Each row was made from one small tree. The marks that hang from a mark follow it in brackets, in the order of their numbers. Every link used is in the known rows. Write each row's tree.
Known rows
Z_880(Z_18): [ 11.9  -3.1  26.6  -7.6  -4.3  25.4   1.4  11.6   7.1 -36.5  18.6 -17.1
   6.6  23.2  11.2  13.2  -8.7  -3.9 -32.0   4.1  12.3   6.3]
Z_70(Z_222): [  5.9  -6.7  22.9 -16.0  -2.6  32.5  -4.6   3.7   3.5 -29.2  24.3 -33.2
  10.3  11.3  -5.9 -16.0 -13.0   3.9 -25.4 -12.5   9.5  -7.9]
Z_245(Z_181(Z_612(Z_620 Z_880(Z_18)))): [ 10.2   6.5  28.0 -13.6  18.2  27.8  30.1  -8.3  15.9 -44.3  29.2 -13.0
  11.9  13.3 -11.2  -1.2  -8.8   2.2 -32.3  21.4  17.0  -7.0]
Z_880(Z_18(Z_899) Z_612(Z_222 Z_620)): [ -6.7  -5.0  22.6  -4.8  13.2  21.3   3.5  -3.9   4.0 -53.0  32.2 -11.4
  -3.3  -8.2  15.6  -5.9 -12.7 -13.9 -35.8  35.6   0.9  -5.9]
Z_181(Z_245): [  2.6   1.8  31.5  -2.6  20.7  31.5  10.2   1.5   6.8 -35.3  33.5 -32.5
   3.9  18.9  -0.7  13.4   3.2   7.2 -30.3  -6.6  15.1 -18.8]
Z_612(Z_880(Z_18(Z_222))): [  8.0   2.5  19.3  -4.7   3.9  29.8  17.1  -0.8   5.2 -42.1  35.5 -16.7
  -3.8  26.4  -6.2  -0.8 -21.0  -1.0 -44.9   2.8   9.2  -8.3]
Z_980(Z_18): [  7.4  -0.6  23.3 -10.7   2.2  22.7   3.1  16.2  12.1 -29.1  15.5 -23.2
   6.6  29.7  10.9  16.3  -3.8   4.9 -35.5  -4.2   9.2  -7.9]
Z_620(Z_612(Z_222)): [  5.7   7.5  23.5 -16.0  11.2  29.0  20.2  -2.8   1.8 -35.5  26.9 -28.0
   2.6  10.7  -2.2  -4.8 -14.9  -5.4 -30.9   4.0   6.0 -25.8]
Z_18(Z_880): [  9.3   3.2  19.4  -4.1  12.3  35.7   3.0   8.8   7.3 -40.6  27.8 -30.2
  -1.8  31.4  20.3   2.9  -7.6  -6.1 -39.9 -12.6  14.9  -8.6]
Z_18(Z_222 Z_980): [  9.0  12.1  22.8   3.5   0.9  40.1   7.7   2.3  -4.9 -36.2  20.4 -42.9
   2.5  26.7  32.9  -2.9 -23.8  -2.9 -67.1   0.5  13.7  -4.8]
Z_620(Z_612(Z_222 Z_880(Z_18(Z_899 Z_980)))): [ -5.3   8.5  17.6 -14.9  10.4  36.0  31.5  -6.6  13.7 -48.0  37.0 -24.4
  -0.2  14.5   4.2  -8.5 -28.7 -12.2 -41.2  16.9   5.5 -20.9]
Z_980(Z_18(Z_222 Z_880(Z_612) Z_899)): [ -0.7   2.1  21.5  11.9  14.3  31.6 -12.4  20.9  10.2 -37.3  31.0 -27.1
   0.3  16.4  43.7   6.6 -24.4  -8.7 -59.4   6.6  13.9  -6.5]
Z_880(Z_18(Z_899) Z_612): [ -1.2  -8.6  32.2   0.9  -6.6  26.3 -15.1  17.2  14.9 -41.2  28.2 -13.8
  13.4   1.9  30.1   4.9  -9.8 -19.1 -36.6  19.4  12.5   9.5]
Z_181(Z_245 Z_612(Z_620 Z_880(Z_18))): [  1.4  -1.4  38.3  -3.2  45.6  32.2  38.4 -16.1  13.5 -47.9  47.3  -7.8
  -6.2  13.6 -14.8  25.0  -7.2   8.7 -31.1  22.5   6.9 -34.9]
Z_612(Z_222 Z_620 Z_880(Z_18)): [ -2.2   2.9   8.4 -20.9  26.2  21.8  41.8 -26.6   0.2 -58.1  38.0 -11.9
 -20.5  17.6 -27.5 -11.6 -14.1   3.8 -32.1  20.9  -6.1 -26.3]
Z_880(Z_18(Z_222 Z_899 Z_980)): [  4.7   6.9  21.8   6.1  -4.4  37.6  -0.1  13.5   5.1 -41.6  22.5 -33.6
   4.3  20.9  46.4   6.3 -32.4  -9.1 -63.2  16.4  15.8  14.4]
Z_620(Z_612(Z_222 Z_880)): [  0.6   8.2  18.5 -19.6  14.5  30.5  33.5 -11.6   7.2 -41.7  38.7 -23.9
  -2.9  15.4 -18.6 -12.6 -18.1  -5.6 -32.0   3.5   3.1 -34.7]
Z_612(Z_222 Z_620 Z_880(Z_18(Z_899 Z_980))): [-10.3   7.5   5.0 -18.9  23.6  29.5  42.6 -23.4   7.0 -63.5  39.3 -21.9
 -18.7  18.7  -2.8 -14.5 -23.1  -2.7 -45.3  28.0  -4.2 -18.6]
Z_18(Z_222 Z_899(Z_612) Z_980): [-10.2   4.6  15.2   2.1  -0.9  35.5  -3.7   5.2   4.9 -47.6  32.9 -40.4
   9.9  17.9  50.3  -9.6 -35.5 -14.3 -74.5   8.5  12.6   3.3]
Z_620(Z_612(Z_880)): [  2.6   5.2  25.2 -17.5   9.3  32.6  25.3  -2.2  17.0 -35.6  35.9 -20.9
   9.3  23.3  -6.9   0.7 -15.6  -6.6 -32.2  -2.2   9.0 -26.0]
Z_880(Z_18(Z_899 Z_980) Z_612(Z_222 Z_620)): [-11.3  -1.3  23.1  -3.1  12.0  29.6   7.2  -6.6   6.3 -56.8  28.7 -18.6
   0.1  -3.2  31.9  -7.4 -16.6 -18.1 -47.8  39.9   2.1  -3.1]

Which tree is each row?
[ -8.2  -1.7  13.6  -4.3   5.9  21.6   0.1  11.1  13.4 -40.4  35.6 -22.0
   4.3  22.3  19.2   3.1 -27.3  -2.0 -56.5   4.2   7.5  -8.5]
Z_980(Z_18(Z_222 Z_899(Z_612(Z_880))))
[-11.7  -2.6  14.8 -10.8   4.4  26.7   7.6  -2.6  10.2 -56.6  27.0 -21.4
   5.2  14.3  32.9  -1.1 -24.0 -13.8 -49.3  24.6   5.4   4.8]
Z_880(Z_18(Z_899(Z_612(Z_222 Z_620)) Z_980))
[  5.6   5.0  27.2  -8.0   9.7  32.1  20.9  -1.0  10.8 -37.0  35.1 -16.0
   6.6  19.8  -0.7   4.7 -27.1  -6.9 -40.0   7.6  10.7 -18.9]
Z_620(Z_612(Z_880(Z_18(Z_222))))
[-15.2  -6.0   6.3 -25.7  22.5  15.2  27.5 -28.6   2.5 -60.8  44.4 -11.5
  -5.7  14.4 -24.3 -20.0 -11.1  -3.7 -35.8   8.6  -6.6 -31.9]
Z_899(Z_612(Z_222 Z_620 Z_880))
[ -8.1  -0.1  13.0  -4.6  12.6  22.4  -1.0  -1.4   0.8 -46.8  38.0 -27.6
   2.2  11.3  27.6  -5.5 -30.8  -5.5 -59.1  11.3   6.3  -5.5]
Z_18(Z_222 Z_899(Z_612(Z_620)))
[  0.6  15.7  13.0  12.7  12.5  50.2   1.6  10.7   4.8 -46.8  32.3 -50.6
  -5.0  29.1  64.6  -5.8 -37.6 -12.5 -78.2   2.8  18.8   1.7]
Z_18(Z_222 Z_880 Z_899 Z_980)
[ -6.0   7.1  12.6  -7.3  19.3  33.6  30.1 -13.6  10.7 -54.4  37.5 -21.7
  -7.7  25.7  15.2  -0.9 -30.0  -2.3 -57.0  24.0   3.7  -8.6]
Z_612(Z_620 Z_880(Z_18(Z_222 Z_899 Z_980)))
[ 12.5  11.0  24.6 -14.6  21.4  25.4  28.8 -10.6   3.0 -42.5  24.2 -24.9
   5.9   4.3  -9.7 -10.6  -5.2   4.4 -32.3  20.0  14.3 -13.5]
Z_245(Z_181(Z_612(Z_222 Z_620)))
[ -4.0  -2.4  22.0   1.3  10.6  30.3 -10.7  22.3  21.4 -39.6  28.6 -22.9
   5.6  19.9  38.7   9.5 -11.1 -10.7 -44.8   3.7  12.5  -4.7]
Z_980(Z_18(Z_880(Z_612) Z_899))
[ -3.1   4.1  32.2  -4.1  49.9  35.7  48.8 -26.6   5.5 -56.7  47.9 -15.1
 -15.8   8.2 -15.4  10.8 -12.1   7.0 -38.7  30.5   1.8 -42.1]
Z_181(Z_245 Z_612(Z_222 Z_620 Z_880(Z_18(Z_980))))
[  2.6   1.2  24.8   8.5  25.2  27.6  -2.2   7.0   2.9 -37.9  26.7 -18.3
  -2.3  19.1  28.0  10.1 -16.9  -1.9 -54.4   8.4   9.0 -17.4]
Z_980(Z_18(Z_222 Z_880(Z_612(Z_620))))
[ -8.1  10.4  19.5  15.5  24.1  46.9  -0.3   0.8   4.6 -52.5  37.3 -39.6
  -3.2  13.2  65.8  -9.1 -34.0 -19.0 -77.9  19.4  13.7  -6.6]
Z_18(Z_222 Z_880(Z_612(Z_620)) Z_899 Z_980)
[  8.9   3.1  21.9   4.0  -2.6  29.2  -4.1  16.2   2.6 -37.6  26.3 -26.5
   1.1  16.5  30.6   8.6 -28.2  -5.1 -51.1  11.9  14.1  11.5]
Z_880(Z_18(Z_222 Z_899))
[ -1.1  -2.5  30.3   0.4  -1.2  30.8   0.8  -0.3   1.0 -48.4  22.8 -18.0
   5.0   1.1  20.9  -8.2  -8.7 -18.2 -43.7  24.0   7.2  -3.7]
Z_880(Z_18(Z_980) Z_612(Z_222))
[ -2.2  -2.0  23.7 -10.5  18.8  20.8  11.4 -14.1  -4.3 -47.1  30.2 -18.5
  -4.2  -2.6  -3.8 -13.7   0.4  -7.1 -33.3  18.0  -1.8 -25.3]
Z_880(Z_612(Z_222 Z_620))
[ -0.9   8.8  24.9  14.6  26.4  44.2   3.8  -7.1  -3.3 -49.0  30.4 -32.6
  -2.8  17.2  48.2  -7.3 -25.1 -13.9 -72.1  13.1  12.8 -15.2]
Z_18(Z_222 Z_880(Z_612(Z_620)) Z_980)
[ 13.9   8.4  29.9 -12.7  17.0  27.5  22.2  -3.3  11.1 -37.6  22.0 -22.5
  15.4  10.5  -0.9  -0.4  -3.8   3.3 -32.8  15.9  18.6  -6.6]
Z_245(Z_181(Z_612(Z_620)))
[-19.8   3.2   4.4  -8.5  24.1  37.1  10.9  -9.1  11.1 -66.0  38.3 -35.2
  -3.8  20.5  47.3 -14.8 -26.7 -18.4 -61.3  13.2   6.1 -10.2]
Z_18(Z_880 Z_899(Z_612(Z_222 Z_620)) Z_980)
[  3.9   3.9  34.4  -4.2  49.3  30.0  35.8 -18.6  -2.5 -46.1  40.9 -22.6
 -13.7   2.1 -13.1  13.2  -3.3  11.5 -31.0  20.7   3.2 -42.2]
Z_181(Z_245 Z_612(Z_222 Z_620))
[ -9.1  -2.9  16.4  -8.6  -4.8  28.8   0.9   5.1  11.1 -53.2  26.5 -24.5
   8.2  15.1  34.3  -2.1 -23.2 -16.5 -49.8  17.7   9.3   8.7]
Z_880(Z_18(Z_899(Z_612(Z_222)) Z_980))
[ -0.5   1.7  31.9  -5.2  50.8  30.4  46.6 -25.0   3.8 -54.3  50.5 -10.6
 -17.6   5.2 -26.1  11.8  -9.0   9.3 -30.9  27.6   0.8 -43.9]
Z_181(Z_245 Z_612(Z_222 Z_620 Z_880(Z_18)))
[  0.9   2.1  15.5  -3.4  11.1  30.8  -2.6  22.7  20.0 -37.7  25.6 -29.2
   0.9  32.0  36.1  14.3 -14.6  -3.2 -44.8  -2.6  13.1  -2.6]
Z_980(Z_18(Z_880 Z_899))
[  4.5   3.6  24.6  12.2  28.0  33.8  -0.9  -3.6  -6.3 -43.8  35.3 -23.5
  -6.4  11.3  27.1  -4.7 -19.5  -9.4 -57.3   7.8  11.1 -18.2]
Z_18(Z_222 Z_880(Z_612(Z_620)))
[  3.2   1.3  38.1   3.6  47.5  33.3  36.6 -17.5   6.4 -46.7  49.5 -10.1
  -9.1  11.0 -11.8  22.7 -15.1  10.2 -40.5  23.8   7.2 -35.5]
Z_181(Z_245 Z_612(Z_620 Z_880(Z_18(Z_222))))
[  4.8   5.0  23.2  -9.0  12.6  36.5  32.0  -3.5   9.1 -51.8  38.9 -19.8
 -10.0  14.2   3.3  -3.2 -21.8  -6.9 -45.8  22.2   3.8 -18.2]
Z_181(Z_612(Z_222 Z_880(Z_18(Z_899 Z_980))))
